Each row was made from one walk, in order. Every step used is in the known rows, and no mark comes twice. Write each row's walk.
In the rows, 128 means zero.
Known rows
mopife-miru-tiroru: [131 145 153 142 110  89 109 132 146 172 174 172 121 141  94 117 118 120
 146 142 168 131]
mopife-tiroru-siga: [106 130 132 138 133  52 161 116 142 175 204 161 130 138 124 134 140 151
 149 127 172 133]
nozom-pazof-mopife: [129 129 141 116  97  93 143 114 147 155 147 105 113 156 126 129 114 108
 159 148 224  92]
nozom-pazof: [127 140 147 112  89  89 128 135 146 133 170  90 113 156  98 134 111 100
 152 170 207 101]
miru-tiroru-pazof: [109 135 123  92 146  84 154 134 160 133 192  88 128 136 102 133 131 138
 114 154 170 124]
pazof-nozom: [118 134 140 115  72  94  93 100 162 180 167  85 102 153 103 121 105 133
 160 123 174 127]
tiroru-pazof-mopife-miru: [151 174 152 148 161  81 170 119 139 170 150 182  88 150 102 115 127 143
 147 106 174  86]
tiroru-pazof: [129 154 137  99 151  86 167 122 154 131 183  97 100 148  88 129 134 131
 135 149 167 107]
miru-tiroru-siga-mopife-pazof-nozom: [ 85 159 117 122  79  54 108 132 164 165 184  73 124 149 161 146 112 142
 133 111 191 113]
miru-tiroru: [111 115 134 100 110  98 116 117 163 156 183 102 132 140 110 125 128 115
 141 164 178 142]
miru-tiroru-pazof-mopife: [113 124 120  99 158  88 167 113 160 155 170  98 126 136 130 127 136 146
 120 131 187 114]
miru-tiroru-pazof-mopife-siga: [103 143 108  93 143  73 203 132 154 169 160 129 112 137 122 122 159 171
 125 114 161 114]
miru-tiroru-siga: [104 119 122 116 124  74 142 114 161 159 192 115 139 135 146 127 140 143
 143 142 179 146]
miru-tiroru-siga-mopife-pazof: [ 98 157 125 114 125  58 147 138 160 139 190  97 129 148 154 148 137 120
 134 147 192 111]
tiroru-miru: [134 148 107 103 103  95 157 125 149 151 171 138 124 146 103 130 137 108
 144 153 189 148]
tiroru-siga-mopife: [128 153 133 112 133  82 137 112 171 154 173  76 106 157 134 133 137 131
 147 126 158 119]
nozom-pazof-tiroru-siga-mopife: [122 165 121 112 115  79 158 139 151 164 157  82 133 155 146 135 115 128
 145 109 196  85]
tiroru-siga-mopife-pazof-nozom: [105 177 131 131  86  56 121 120 159 163 174  82  97 162 147 143 114 137
 153 107 189  95]
mopife-miru-tiroru-siga: [125 151 140 159 123  66 135 129 146 176 183 184 126 137 129 119 129 144
 149 122 169 135]
mopife-siga: [121 151 136  99 104  85 163 123 148 166 161 141  92 153  89 117 154 134
 168 141 151 126]
siga-tiroru-pazof-mopife: [133 140 136 105 134 102 148 125 162 157 157  76 109 153  72 113 132 107
 149 129 188  84]
nozom-pazof-mopife-siga: [121 147 129 109  83  79 177 135 141 168 135 132  99 157 117 124 138 133
 163 130 198  91]
mopife-miru-tiroru-pazof-nozom: [116 172 135 145 104  71 109 142 149 178 176 133 112 139  91 123  97 163
 117  98 158 113]
pazof-mopife-miru-tiroru-siga: [126 141 136 163 132  68 150 108 147 198 160 198 125 137 160 113 132 153
 156 100 187 125]
pazof-tiroru-siga: [121 141 126 116 145  82 176  97 146 186 170 154 132 141 145 114 136 143
 171 111 185 121]

Write each row's walk
[126 188 102  95 115  86 183 144 139 159 157 149 132 153 122 140 132  92
 144 130 211 103]	siga-mopife-pazof-tiroru-miru
[122 146 130 112  56  92 144 158 148 174 134  96 106 162  71 113 132 100
 172 131 201  78]	nozom-pazof-mopife-siga-tiroru
[132 151  98  98 115 101 179 119 140 182 160 166 145 140 114 120 133 117
 152 126 197 140]	pazof-tiroru-miru
[123 150 137 100  75  98 131 146 156 172 159 106  99 158  43 106 147 100
 175 142 155 114]	mopife-siga-tiroru
[122 161 120 100 149  76 214 122 147 167 149 141  85 149 108 119 161 163
 146 111 159  96]	tiroru-pazof-mopife-siga
[126 154 123 105 141  89 160 107 162 183 161 105 125 151 145 124 133 140
 155  98 167 112]	pazof-tiroru-siga-mopife
[141 198 141 154 113  73 150 153 136 181 148 154 121 157 130 127 104 131
 151  89 187  75]	nozom-pazof-tiroru-siga-mopife-miru
[136 147 108 104  75 107 122 146 157 158 168 103 133 151  58 119 131  73
 153 154 192 134]	siga-tiroru-miru
[108 156 147 125  73  73 116 113 144 163 173 119  96 156 110 132 106 115
 168 140 206 101]	mopife-pazof-nozom
[130 143 147 151  90  82 122 143 139 173 148 162 126 146 123 123 102 117
 143 132 216  97]	nozom-pazof-mopife-miru-tiroru
[121 188 132 134 102  77  93 152 165 176 168  83 106 150  91 132  94 159
 100  84 142 104]	siga-mopife-miru-tiroru-pazof-nozom
[ 97 150 129 124 114  58 136 130 146 178 198 108 116 140  84 139 108 168
 115 102 161 110]	mopife-tiroru-pazof-nozom
[153 172 155 149 133  95 139 141 147 175 148 145  95 154  55 105 122 108
 156 108 178  72]	siga-tiroru-pazof-mopife-miru
[124 148 134 169 107  59 148 137 137 176 158 176 132 142 159 126 113 143
 145 110 216 100]	nozom-pazof-mopife-miru-tiroru-siga
[118 174 138 122 129  60 159 126 154 136 179 108 101 159 143 144 138 113
 157 144 190  94]	tiroru-siga-mopife-pazof
[115 140 104 118 107  70 161 139 137 172 194 177 144 137  94 140 137 123
 128 141 184 150]	mopife-tiroru-miru
[118 157 102 105 107  77 144 149 152 169 184 127 139 147  95 150 134 118
 110 128 165 141]	siga-mopife-tiroru-miru
[111 160 132 129 143  63 197 112 129 167 177 188 125 144 152 125 137 126
 180 128 217  95]	mopife-pazof-tiroru-siga
[130 151  93 104  73  95 173 145 151 194 136 144 117 152  78 109 159 109
 165 113 184 125]	pazof-mopife-siga-tiroru-miru
[116 155 129 109 109  81 128 115 158 158 175  73  97 150  95 128 109 155
 132 113 166 108]	tiroru-pazof-nozom
[134 134 150 148 120  92 124 113 148 194 152 184 119 141 123 111 123 126
 153 121 185 121]	pazof-mopife-miru-tiroru
[118 155 132 112  82  94  93 139 167 166 173  35 105 155  47 117 104 121
 140 116 168  94]	siga-tiroru-pazof-nozom
[130 167 143 136 145  77 145 148 144 149 183 155 114 138  86 124 122 140
 120 134 161 112]	mopife-miru-tiroru-pazof
